Known rows, with every way that one mark hangs from another
N[B[Q] F]: 7 1 0 15 -7 -2 -2 2 1 29 2 25 5 1 -5 10 -6 3 -3 -13 -5 22 -8 -8 -6 -1 -1
 -8 -4 5 17 -1 -20 3
Q[B Z[C M]]: 2 -1 2 5 -2 3 8 3 2 1 0 -9 -1 1 0 2 6 5 -5 -2 0 7 -4 -8 1 1 1 -2 -1 2 5
 0 0 3
J[Z[E Q[B]]]: -2 3 -1 -1 -9 0 -1 -6 0 -5 -2 -10 -1 0 -4 -2 3 -7 6 -8 -1 -17 4 10 -1 -4
 -2 -1 -2 2 -6 -1 10 2
C[Z[Q]]: 1 -5 -1 3 -4 -3 -3 -2 5 -6 -2 6 7 0 0 0 -3 -9 3 3 2 8 4 1 -1 -2 1 4 -4 0
 -1 1 -8 -6
F[D[Z[C]]]: 2 -4 5 2 7 0 6 2 0 -3 2 4 6 1 2 0 -4 5 2 9 4 17 1 -7 -2 7 4 1 5 -4 4 3
 -10 -3
Q[B[N[F]]]: 6 3 -5 16 -12 0 -2 1 0 11 5 24 3 2 -4 7 -2 4 -1 -16 -4 26 -10 -1 -5 -2 0
 -6 1 6 18 0 -9 3
S[M]: 5 -9 3 2 5 5 2 -3 5 8 0 -1 2 1 5 5 -1 -8 0 8 -1 4 8 2 3 -3 -3 3 0 0 7 2
 -12 -1
V[Z[C Q]]: 0 -10 4 0 -2 11 1 3 2 -15 -3 -1 0 -2 2 -4 3 0 0 11 -1 -4 2 2 1 -4 1 2 -2
 2 1 2 4 -4
F[D[Z] N]: 0 1 2 3 4 -7 5 0 4 -2 3 24 9 2 -3 3 -6 4 4 7 1 30 0 -5 -3 7 1 2 4 -1 5 1
 -19 0
V[Z[E Q]]: -3 -4 1 -2 2 6 -3 0 2 -7 -3 -2 1 -2 1 -4 3 -5 1 11 -2 -8 5 11 0 -6 -1 2
 -3 2 -5 0 7 -4
K[Z[V]]: -4 -4 2 0 -6 -5 -7 -1 -1 7 -1 -3 -3 1 -4 0 1 -13 5 -4 3 -29 7 -2 3 0 4 2
 2 0 3 2 3 -1
J[Z[C E M Q]]: -6 6 -5 -9 -3 3 1 -1 -4 -14 -3 -22 -5 -3 4 -7 3 1 1 1 1 -37 5 1 3 -3 -1
 2 1 -4 -13 1 23 -2
Q[Z[C E V]]: -5 5 9 -7 1 -2 -1 3 -2 6 -3 -19 -5 -1 3 -7 -1 1 -1 4 2 -22 3 -3 5 -2 3 2
 -1 0 0 1 14 2
M[S]: 4 -12 2 4 7 6 -2 0 7 9 -1 1 2 0 3 8 -3 -11 1 12 0 13 4 1 3 -1 0 3 -1 -1
 2 1 -14 0
E[Z]: 2 -11 -4 0 0 -2 -4 -2 -2 -3 0 6 2 1 -1 4 0 -8 3 -1 3 -10 6 0 -1 1 2 2 2
 -2 4 0 -4 -4
V[Z[E J M]]: -5 -1 -3 -5 7 5 -6 1 -4 -3 -1 -23 -12 -2 5 -7 6 -1 -3 -6 0 -3 0 8 4 -2
 -1 -1 1 -4 -7 -1 17 -6
Q[B Z]: 5 -5 5 9 -3 -2 3 0 6 7 -1 3 4 2 -5 6 4 -6 -1 -2 0 15 -1 -2 -2 0 2 -1 -3
 5 8 -1 -13 3
F[D]: 3 -1 2 0 4 1 3 0 3 3 0 8 5 -1 -5 6 -3 -4 3 9 0 11 3 -5 -1 2 3 3 4 -2 3 2
 -12 -2
V[Z[C E Q]]: -3 -3 4 -5 2 9 -1 1 0 -11 -3 -10 -3 -2 5 -8 3 2 -1 9 -1 -11 3 8 2 -5 0 2
 -2 1 -3 2 14 -3
E[Z[C]]: 1 -11 -2 -2 -1 1 -1 0 -4 -7 0 -2 -2 0 3 0 -1 -2 1 -3 4 -13 5 -3 1 3 2 1
 4 -3 5 1 2 -3
D[F Z[E J M]]: -4 2 -5 -6 10 -1 -3 -1 -3 -5 2 -15 -2 2 5 -6 4 2 -1 -6 4 4 -2 4 0 6 -2
 -1 3 -6 -14 -2 5 -4
D[F[N] Z[C]]: -2 -4 0 -3 2 0 4 1 3 -11 4 17 2 3 1 0 -1 8 0 0 3 23 -6 -5 0 10 0 1 4 -1
 4 2 -15 1
V[Z]: 1 -12 0 2 3 6 -4 1 1 -1 -1 4 -2 0 1 2 4 -6 0 6 -1 9 1 3 1 0 2 1 0 0 7 2
 -6 -5
F[D[Z[M]] N]: -2 6 -3 3 6 -5 7 1 3 -4 3 19 8 2 -1 3 -4 8 2 9 0 25 -1 -8 -3 8 0 1 6 -2
 0 1 -12 -1
Z[M Q[B[N]]]: 3 7 -6 15 -12 5 3 -1 3 -7 0 13 7 2 -4 2 -1 1 -1 1 -6 1 -5 3 -6 -5 -4 -1
 -3 9 3 -2 3 2
N[B F[D[Z]]]: 4 2 2 10 4 -7 5 2 3 19 5 28 10 1 -4 5 -5 10 3 -4 -1 31 -4 -10 -5 5 3 -8
 3 -2 9 2 -22 1
B[Q[Z[C D]]]: 6 -1 5 -2 5 -1 5 4 -2 9 -2 0 3 0 1 7 1 4 -7 15 -1 -1 -2 -7 -1 -1 1 2 -6
 4 5 -2 -8 5
F[D N[B]]: 1 8 3 4 -1 -4 5 -1 8 11 3 27 3 -1 -9 7 -8 5 2 -2 -4 21 -5 -6 -2 5 0 -2 1
 1 8 1 -19 5
D[Z[C E]]: -1 -5 1 -1 9 0 -1 -1 -4 -2 1 -9 2 2 7 -5 -3 0 -1 2 5 2 1 1 0 3 1 2 1 -4
 1 2 -1 -3
Z[C D E Q[B]]: 2 6 0 -8 4 5 7 -3 -3 -11 -2 -9 4 0 2 -3 1 4 -3 11 -2 -15 2 7 -1 -6 -2 1
 -3 3 -10 0 11 6
E[Z[C J M]]: -2 -6 -4 -4 0 1 -2 1 -7 -13 0 -19 -9 -1 5 -5 2 2 -1 -13 5 -16 2 -3 3 2 0
 0 6 -7 -4 -1 17 -5
K[Z[E J Q]]: -3 -2 1 -4 -3 -6 -8 -4 1 -3 -2 -17 -3 -2 -3 -6 3 -13 5 -12 3 -29 7 11 1
 -4 1 3 -1 -3 -11 -2 13 -2
Q[B[N]]: 5 0 -3 15 -10 2 -2 -2 1 5 3 15 2 3 -4 5 -3 -4 -1 -9 -3 15 -7 4 -5 -1 -1
 -1 -2 8 15 -1 -8 2
N[F]: 5 -5 -3 3 0 1 -2 2 1 5 1 15 5 -1 -2 6 -1 -3 0 -2 -1 14 -1 -7 -1 -2 3 -1
 3 -2 8 2 -13 -3
J[Z[C D E]]: -2 3 -5 -18 8 0 1 -3 -8 -6 -1 -21 -9 -2 4 -3 3 1 -1 4 3 -33 4 3 5 0 2 3
 1 -5 -8 2 13 2
V[Z[C]]: 1 -11 2 -1 2 9 -1 2 -1 -5 -1 -4 -6 -1 4 -2 3 0 -3 3 1 5 0 0 3 1 3 1 1 -1
 8 3 -1 -4
C[Z[D J]]: 2 -3 -3 -8 7 -6 -5 -3 -2 -4 0 -10 -3 -1 3 -1 0 -7 -2 -5 5 9 1 3 2 1 1 4
 -2 -5 -5 -1 -4 -5
E[Z[C M]]: -1 -6 -7 -3 1 2 1 2 -5 -10 0 -7 -3 0 5 0 1 3 -1 -1 3 -18 4 -6 2 3 1 0 5
 -4 1 2 9 -4
V[Z[D]]: 3 -8 -3 -7 11 5 0 0 -2 -4 -2 4 -1 -1 2 2 6 -2 -3 18 -2 -2 3 4 1 -2 2 3
 -1 0 0 1 -5 -2

Rows
6 3 -4 17 -12 -1 -6 4 -3 20 3 29 5 1 -3 9 -7 4 -3 -10 -5 24 -10 -4 -7 -2
 -1 -3 -2 7 21 -2 -12 1 | B[N[F] Q]
0 1 -5 8 -8 -1 2 -3 4 -6 -1 1 6 2 0 1 1 -2 0 -5 0 14 0 1 -2 -1 -2 -1 -3
 3 -2 0 -1 -3 | C[Z[M Q[B]]]
0 2 6 -1 -5 5 1 -3 -1 -11 -1 -21 -4 -1 1 -9 -1 -1 1 -14 0 -3 -1 8 1 -5
 -3 -1 -2 1 -8 -2 17 1 | Z[C E J Q[B]]
-6 11 -1 -13 3 -7 -4 -2 -4 -3 -4 -9 3 -1 4 -8 -3 -3 2 14 1 -24 7 7 2 -5
 -1 5 -4 1 -15 1 14 -2 | C[Z[D E Q V]]
2 -7 0 -8 10 5 -3 0 -3 -8 -1 -9 -6 -3 2 -2 6 -3 -3 5 0 -1 1 7 2 -3 1 2
 -1 -3 -5 -1 3 -3 | V[Z[D J]]
0 -8 2 0 -7 0 0 0 3 -9 -2 -2 2 -1 -2 -1 2 -7 2 1 3 -26 6 -1 1 -2 3 4 0
 -1 0 2 2 -1 | K[Z[C Q]]
-3 3 -6 -13 15 4 -3 0 -7 -5 -1 -23 -11 -3 6 -6 8 3 -5 6 -1 -14 1 10 4 -3
 -2 1 1 -5 -14 -1 19 -3 | V[Z[D E J M]]
1 3 -2 0 -3 0 2 -2 8 6 3 28 0 1 -9 7 -3 3 0 -7 -2 15 -8 -3 -1 6 -1 -3 -1
 3 6 1 -22 5 | D[F[N[B]]]
-4 -1 3 -1 2 10 1 4 1 4 -2 -17 -6 0 8 -1 -3 1 -2 12 0 -11 3 -6 7 -1 -1 1
 3 -2 -5 3 11 1 | Z[C M[S] V]
2 7 -5 -8 5 -2 6 -2 5 3 3 27 1 0 -7 8 -1 7 -3 5 -3 6 -7 -2 -1 4 -2 -2 -1
 3 -2 0 -20 8 | Z[D[F[N[B]]]]
-1 -7 -5 -1 3 4 -2 -1 3 5 -2 -13 -7 -1 4 6 3 -7 2 5 1 -8 6 0 5 0 -1 1 2
 -5 -5 1 0 -1 | J[Z[M[S]]]
-7 6 -2 0 6 -3 -3 0 -6 1 0 -11 2 3 6 -8 -2 0 1 7 2 -16 3 0 0 1 0 1 2 -2
 -7 1 12 -3 | D[Z[E M V]]
-2 0 -7 -17 3 -5 -1 -2 -2 -14 3 9 -5 -1 -3 1 4 4 2 -5 2 -4 0 4 2 5 -2 1
 5 -4 -10 -3 -1 2 | E[Z[D[F[N]] J]]
3 6 3 18 -9 -3 5 -1 4 -1 3 25 15 4 -5 1 -5 5 6 5 -3 23 -3 4 -10 1 -2 -3
 -1 8 6 -1 -8 2 | F[D[Z[Q[B[N]]]]]
-3 7 1 -13 5 4 2 2 -9 -12 -2 -25 -8 -3 6 -9 0 4 -5 4 1 -28 0 -6 6 -3 0 3
 3 -5 -13 0 23 0 | Z[C D J M V]
4 1 -3 0 -1 -3 3 -4 2 -7 -1 5 8 1 -1 2 1 -3 0 5 0 9 2 5 -2 -3 -1 2 -5 4
 -5 0 -7 0 | C[Z[D Q[B]]]
6 4 2 15 -13 -6 -3 3 3 13 4 11 -2 0 -5 3 2 4 -1 -25 -3 29 -11 0 -3 -3 0
 -7 -1 5 15 -4 -3 5 | Q[B[N[F]] Z[J]]
1 2 1 4 -4 3 1 -4 2 -4 -2 -2 6 1 -3 -1 -1 -6 2 0 -2 -3 2 9 -3 -5 -3 0 -3
 5 -4 -1 3 1 | Z[E Q[B]]
-1 3 10 -12 4 -3 1 4 -4 -5 -2 -22 -7 -3 2 -7 2 2 -3 5 2 -22 1 -5 5 -3 3
 3 -1 -2 -8 -1 15 3 | Q[Z[C D J V]]
3 3 -6 -6 8 4 7 0 0 -16 -4 3 10 -1 0 2 2 -2 -3 26 -3 -22 5 -2 -2 -6 -2 5
 -1 0 -14 0 1 -1 | Z[D M Q]
2 11 5 11 -6 -5 3 0 6 23 2 31 4 1 -10 11 -11 7 0 -6 -6 29 -8 -6 -5 5 -2
 -4 -3 6 14 -2 -22 7 | F[D N[B[Q]]]
-5 5 -6 -18 11 2 0 0 0 -5 1 10 -6 -1 0 0 7 9 -2 12 -3 4 -2 10 3 3 -1 1 1
 1 -7 1 -2 4 | V[Z[D[F[N]] E]]
0 1 12 5 -9 -4 -2 1 2 5 -1 -14 -4 1 -4 -4 3 -6 2 -14 1 2 -1 -1 2 -2 1 -2
 -2 3 1 -4 7 3 | Q[B Z[J V]]
-5 1 -3 -3 4 7 -1 1 0 -8 -4 -8 0 -2 3 -5 6 0 -1 13 -3 -14 4 8 0 -6 -2 1
 -1 1 -10 1 14 -5 | V[Z[E M Q]]
-10 12 -3 -8 -7 -1 -3 -2 -4 -8 -4 -19 -4 -2 0 -9 1 -4 5 3 -1 -49 8 3 3
 -6 -2 2 1 -1 -16 0 28 -1 | J[Z[E M Q V]]
-1 -5 -4 0 -1 -4 -5 -1 0 0 0 -15 -7 -1 -2 0 6 -11 0 -15 3 -17 3 0 3 1 2
 1 3 -6 -3 -1 6 -3 | K[Z[J M]]
-5 3 -6 -10 2 2 0 -1 -7 -4 -1 -26 -11 -2 5 -4 3 1 -1 -6 3 -28 3 -1 5 2 1
 1 3 -6 -6 2 18 -2 | J[Z[C E M]]
-1 4 2 -2 8 -4 4 4 -4 7 4 4 5 0 5 -3 -3 14 2 0 3 22 -1 -6 0 5 4 -4 7 -6
 3 4 -2 -1 | N[F[D[Z[C E]]]]
1 2 4 2 -5 2 -2 -4 1 -7 -1 -14 0 0 -3 -6 0 -7 3 -12 -1 -1 1 12 -2 -6 -4
 -1 -3 2 -9 -4 11 0 | Z[E J Q[B]]
3 -1 1 5 5 -5 4 3 1 8 4 21 12 1 -1 4 -2 6 4 4 1 32 0 -9 -4 4 4 -3 6 -4 6
 2 -17 -3 | N[F[D[Z]]]
-1 0 -4 1 -4 -3 -4 -1 3 -12 -2 -11 1 -1 3 -5 0 -6 1 -7 3 5 1 1 1 -2 -2 3
 -2 -4 -10 -1 6 -8 | C[Z[J M Q]]
4 3 2 13 -8 -3 -1 -2 4 20 1 28 2 2 -7 9 -10 1 -3 -10 -5 21 -9 -4 -5 2 -3
 -3 -6 8 16 -2 -21 6 | F[N[B[Q]]]
-1 2 15 3 -9 -3 -4 5 -3 10 -3 -17 -7 -1 1 -4 -3 0 -2 -10 2 -4 -3 -7 2 -1
 0 -1 -4 3 5 -4 10 2 | B[Q[Z[C J V]]]
-2 -5 2 -2 -1 11 0 4 0 -20 -3 -17 -7 -4 5 -10 6 3 -3 1 -1 -6 0 2 3 -4 -2
 0 0 -3 -8 0 19 -5 | V[Z[C J M Q]]
-1 -4 -2 0 2 -3 1 -1 5 -7 4 24 6 3 -2 3 -1 2 2 3 2 25 -4 -2 -2 8 0 1 2 0
 3 0 -22 0 | D[F[N] Z]
-8 5 2 -11 -4 0 -5 -2 -8 -1 -1 -25 -13 -2 3 -9 -2 -2 4 -8 3 -38 5 0 7 0
 2 2 3 -3 -3 3 23 0 | J[Z[C E V]]
5 5 4 17 -2 -8 3 3 1 31 4 32 11 2 -5 9 -8 13 1 -6 -3 40 -7 -10 -9 5 1
 -10 -1 3 15 0 -24 3 | N[B[Q] F[D[Z]]]
-4 1 -5 -3 3 1 6 3 1 -13 4 11 2 3 3 -1 1 12 -3 2 2 17 -6 -8 0 10 -1 0 5
 -2 -1 2 -8 1 | D[F[N] Z[C M]]
7 1 5 15 -7 -7 0 4 5 34 1 25 6 1 -7 11 -2 5 -4 -10 -5 22 -8 -10 -5 -1 1
 -8 -7 6 18 -2 -21 6 | N[B[Q[Z]] F]
-3 6 -8 -22 9 -1 -1 -4 -4 -3 0 -10 -7 -1 -1 2 7 0 1 6 2 -27 3 6 3 3 1 2
 2 -4 -13 1 3 2 | J[Z[D[F] E]]
2 3 -3 12 -19 0 -2 -5 2 -6 1 10 1 1 -7 2 0 -4 5 -10 -3 -9 -2 8 -5 -4 -2
 -1 -4 8 6 -2 4 3 | J[Z[Q[B[N]]]]
2 5 4 -7 8 -3 3 3 -4 13 -3 -10 0 0 3 3 1 6 -8 12 -1 -9 -1 -1 0 -1 1 2 -6
 3 1 -2 1 6 | B[Q[Z[C D E]]]
-2 6 4 6 -6 -2 4 2 2 6 -2 -7 1 2 -3 0 4 -1 -1 0 -2 -6 -1 -6 1 -2 1 -2 -1
 5 1 -1 6 4 | Q[B Z[M V]]
-1 -5 4 -2 8 -1 -4 -1 -6 -5 2 -21 -4 0 8 -10 -3 -1 0 -10 6 4 0 4 1 3 0 1
 1 -6 -4 -1 8 -4 | D[Z[C E J]]
-6 -5 0 -2 -1 1 -7 1 -2 2 -1 -21 -9 0 6 -4 0 -4 5 -4 2 -19 8 1 6 -1 -3
 -2 4 -6 -11 -2 20 -2 | E[Z[J M[S] V]]
4 4 6 13 -8 -9 1 1 8 25 0 27 3 2 -8 10 -6 2 -3 -7 -5 21 -8 -6 -5 2 -2 -4
 -9 9 16 -4 -23 8 | F[N[B[Q[Z]]]]
